Every row comes from one small tree of marks. Brackets hold a mark, then the marks that hang from it, in alphabetical order. Every link used is in the known rows. Which tree was each row made from?
(in the rows, 128 means zero)
Known rows
(L N (U A) V): [193 127 140 101 125 155  81 136 152 142 200 108 112 104 164  90 137  78
 135 125 137 167  90 155 110  38  90  96]
(A U): [175 129 153 120  94 132 108 103 144 157 176  93 131 111 129 157 129  99
 112 138 127 144 130 162 118  84 144 116]
(R (L (N T) V)): [168 125 130 106 135 141 112 116 186 139 184 107 123 109 121 123 105  75
 139 109 106 187  88 146 146  26 125  81]
(J (A E (U (L V)))): [184 145 152  90 106 128 125 113 154 186 204  95 128 119 113 147 133  96
 101 141 135 183 130 143  83  73 140 116]
(A E J (U (L N R))): [162 126 152  62  90 126  89 131 149 138 219  86 113 125  99 150 129 117
 106 125 112 159 122 166  90  84 136  79]
(R (L (N T) (U A))): [162 120 127 116 125 152  94 132 171 138 188  94 131 107 128 116 133  74
 137 117 135 174  85 148 149  58 112  84]
(C (V (L R (U (A E)))) W): [160 135 188 157 130 173 116 114 110 155 153 117 123  55 125  99 133 115
  84 155 151 124 105 138 114 103 137 111]
(R (L (N T) U (V (C W)))): [180 127 126 120 143 140  89 136 170 124 190 104 124  96 134 120 101  60
 134 118 117 170  84 142 152  19 105  87]
(J (A (U L))): [185 136 158 110 106 128 131 115 149 184 195  93 138 116 123 146 144  92
 106 141 140 184 129 153  92  80 137 132]
(B L): [146 123 153 137 114 122 144  97 154 154 172  97 130  95 143 124 116 104
  91 139 134 171 119 130 129  63 137 101]
(T (N L)): [159 136 167 128 136 129 130 112 148 155 169 117 122 129 137 150 142  83
 131 128 154 140 133 154 136  78 152  96]
(M (L N (V C))): [154 121 157 113 151 113 113 120 140 169 205 128 151  90 146 120  97  84
 124 129 123 176 106 150 134  41 105  72]
(A E J (U (L (N T) R))): [158 122 153  60  92 122  92 134 151 132 217  79 109 134  92 149 127 115
 104 124 107 158 110 173  99  82 139  82]
(V C L): [157 131 158 156 138 140 124  95 121 163 202 121 153  78 148 153  87  76
 142 157 154 153 125 124 145  42 114 108]
(U (A E J) (L R)): [138 129 160  88 103 142 126 122 129 172 223 107 132 114 119 104 158  99
 114 130 147 198 120 149 103 112 125  89]
(M L): [141 124 165 131 127 122 133 111 132 169 184 123 158  85 136 126 108  95
 103 138 140 163 120 149 136  92 130  84]
(J (A E U)): [181 141 153 109 100 132 117 106 152 183 187  88 126 118 113 151 139  94
 104 148 138 158 131 141  83  82 143 120]
(R (L N (U A) V)): [179 131 123 112 129 158  92 128 178 145 197 112 134  96 148 108 121  75
 140 113 133 182  94 140 132  38 100  75]
(B D (L R U V)): [157 130 133 117 100 117  95  99 158 119 166 106 110  92 155  85 119  69
  79 146 129 184  93 153 128  43 122 114]
(V C (L N R (U (A E)))): [167 123 161 137 134 155  80 126 123 141 215 106 138  89 144 117 123  73
 154 177 159 160  95 142 124  43  86  97]
(N (L R)): [161 121 173 122 105 154 135 118 156 134 165 105 130  95 131 136 134  70
 114 169 136 159 116 163 123  93 149 110]
(E (A J U)): [163 137 139 118 104 112 115  90 150 146 177  85 126 111 123 153 146 121
 118 134 139 114 122 158 113  94 132  98]
(E (A J (U (L N)))): [161 135 138  95 110 108 115 104 149 149 193  88 125 113 116 150 151 124
 117 127 134 137 120 161 116  88 130  93]
(V C): [156 130 145 152 127 118 114 102 125 166 184 115 140  91 152 151 111  62
 139 148 136 149 138 129 139  58 125 124]
(A J (U (L N V))): [178 121 148  76 104 123 106 128 156 143 219  99 124 119 130 148 113 114
 113 102 111 167 119 170 103  58 122  90]
(E (A J (U (L R)))): [161 137 143 105 103 110 116 101 147 142 186  87 128 114 116 145 153 122
 116 140 137 139 120 167 111 100 132 100]
(M (L N R (U A) (V C))): [165 117 162 118 140 130  84 142 137 148 210 119 148  95 156  87 124  76
 130 154 139 178  82 169 119  56  80  76]
(J (A E (U L))): [177 143 153  96 103 129 124 113 149 187 201  91 130 119 109 151 141  97
  99 144 139 180 134 142  86  84 145 119]
(N (L (V (C W))) T): [159 117 166 112 136 134 149 123 156 135 176 101 120 106 128 145 101  53
 104 140 119 152  89 158 160  52 145 112]
(T (N (L R (U A) (V C)))): [174 138 165 130 140 137 105 127 149 144 181 118 124 132 155 126 146  69
 145 143 161 146 113 164 128  65 122  96]
(T (N (L R U))): [171 135 169 132 128 137 107 127 149 131 165 111 119 130 140 133 150  78
 135 148 160 138 120 168 127  84 140 103]
(U (A E) (L N)): [137 129 150  72 121 138 123 121 128 199 225 107 128 111 119 114 166  95
 115 118 143 209 125 135 123  90 129  85]

Which tree is each row?
[154 111 167 104 102 159 121 143 161 106 178  80 116 120 123 118 138  65
 108 162 143 145  72 182 134 102 134 106] : (N (L R (U (A E J))) T)
[169 118 176 125 119 158 111 108 142 133 185 108 123  93 118 116 122  97
 138 167 137 171  97 156 116  56 124 100] : (V (L N R))
[158 130 162 129 130 132  95 130 133 152 207 122 156  92 155  95 112  77
 119 160 149 169  94 159 119  75  91  79] : (M (L R (U (A E)) (V C)))
[158 121 196 147 141 160 124 114 119 148 145 112 111  65 111 103 130 113
  92 148 126 133  92 151 125  81 146 116] : (C (V (L (N T) R)) W)
[154 124 188 144 146 157 132 109 118 159 151 116 115  62 115 115 122 116
  88 132 129 127 101 140 134  77 148 112] : (C (V (L (N T))) W)
[168 135 160 102 115 133 128 118 143 146 195 120 127 104 130 110 125  83
 119 148 123 209 118 163 116  70 135 118] : (U (L R V))
[166 134 159 134 115 170 114 108 130 149 199 110 141  83 140 122 113  97
 120 153 173 149 109 133 125  79 115  96] : (V (L (U (A E))))
[164 113 178 120 122 154 114 112 145 124 181 100 117 105 109 114 121  93
 136 166 132 169  79 166 126  54 128 105] : (V (L (N T) R))
[173 127 170 113 112 155 135 117 166 131 172 114 126  96 140 127 120  68
 116 163 128 167 108 166 118  71 141 106] : (N (L R V))
[186 140 156  84 106 130 112 120 158 176 205  91 119 124 107 136 144  93
 108 149 128 190 119 154  77  68 135 115] : (J (A E (U (L N R V))))
[159 129 145  60  95 122  98 127 148 149 224  89 118 122 103 161 120 120
 101 109 114 154 131 155  99  80 138  75] : (A E J (U (L N)))
[172 119 161 121 125 157 105 125 142 119 190  99 121  95 128 123 107  93
 128 150 147 151  84 154 137  50 117 103] : (V (L (N T) U))
[144 129 153 113 106 147 122 101 136 180 201 105 130 106 133 122 142  98
 117 117 150 150 125 130 108 103 125  86] : (U (A E J))
[161 115 168 113 125 138 137 126 165 119 172  98 119 119 128 132 110  51
 123 164 116 163  77 178 148  56 139 116] : (N (L R (V C)) T)
[163 132 147  92  87 130  98 110 150 145 199  88 119 117 112 165 110 116
 102 119 121 121 132 148  94  89 142  84] : (A E J U)
[159 139 138 104 106 108 121  98 146 151 190  88 132 111 119 154 146 124
 113 131 139 134 125 159 117  96 133  97] : (E (A J (U L)))
[169 136 150  69  90 128 100 122 152 137 220  95 118 124 109 147 111 115
 101 123 113 160 123 163  88  80 135  83] : (A E J (U (L R V)))
[183 140 138 113 110 156  94 123 148 140 204 111 121 102 164 103 113  86
 119 124 150 146 105 142 103  66  98  94] : (L (U (A E J)) V)
[156 122 162 104 142 121 118 119 147 164 197 126 143  93 139 112 103  94
 113 126 122 177 102 156 127  51 114  70] : (M (L N V))
[169 131 170 137 108 173 103 113 132 132 192 107 135  88 134 107 126  94
 126 176 168 157  96 149 113  85 113 102] : (V (L R (U (A E))))
[159 132 152  75  84 127 100 124 146 139 215  90 121 121 103 153 121 117
 100 128 119 155 129 163  92  97 140  86] : (A E J (U (L R)))
[166 131 157 125 130 131 112 125 140 146 193 127 153  83 157 110  92  89
 104 138 144 159 104 156 128  71 107  82] : (M (L U V))
[157 122 168 138 114 132 102 132 134 131 181 115 152  87 140 103 120  88
 108 166 148 160  99 171 120  99 113  94] : (M (L R U))
[189 121 162 103 120 140  89 121 163 125 176 110  99 113 129  91 135  79
 144 155 102 185  88 175  97  34 117 107] : (L N R V)
[178 115 156  75 101 124 102 135 160 125 212  90 116 132 119 136 120 108
 117 116 103 171  97 189 103  60 122  95] : (A J (U (L (N T) R V)))
[159 136 124 129 111 157 102 119 165 144 193 106 145  92 138 125 120  83
 127 118 149 160 113 130 133  79 114  78] : (R (L (U (A E J))))
[165 123 191 149 138 164 110 126 119 132 148 110 111  63 119  99 130 110
  92 152 135 125  88 155 124  81 137 118] : (C (V (L (N T) R U)) W)
[159 136 169 158 121 171 115 109 135 140 157 120 135  69 148 111 112 113
 119 161 150 128 106 157 117  87 128 117] : (C (V (L R U)))
[151 133 118 121 117 106 101  94 150 141 182 112 121  84 171 109 100  62
  83 126 136 174 109 131 147  25 115 109] : (B D (L U (V C)))
[163 127 123 111 119 155  88 131 170 142 199 102 132  96 132 119 129  83
 135 112 138 166 103 136 129  62 107  68] : (R (L N (U (A E J))))
[203 124 147 121 126 138  52 146 152 103 189 106 106 106 158  93 123  57
 155 170 119 166  83 173 104  18  84 115] : (L N R U (V C))
[161 122 165  91 135 134 114 130 125 183 223 115 128 108 136  90 163  74
 129 134 131 225 103 155 119  60 105 101] : (U A (L N R (V (C W))))
[167 140 138 104 119 105 107 101 145 157 188  89 126 115 120 143 156 105
 128 153 132 155 116 164 122  73 127 105] : (E (A (U (L N R (V C)))))
[160 131 151 148 132 152 104 113 119 155 221 114 153  78 159 139  95  78
 138 153 173 139 114 122 134  54  92  95] : (V C (L (U (A E J))))
[171 137 171 123 136 133 121 115 156 144 169 120 117 134 138 132 140  79
 138 139 145 151 119 166 124  67 144  97] : (T (N (L R V)))
[161 126 195 150 139 163 121 111 117 154 148 118 116  57 117 104 131 116
  93 148 131 134 104 144 117  83 144 113] : (C (V (L N R)) W)
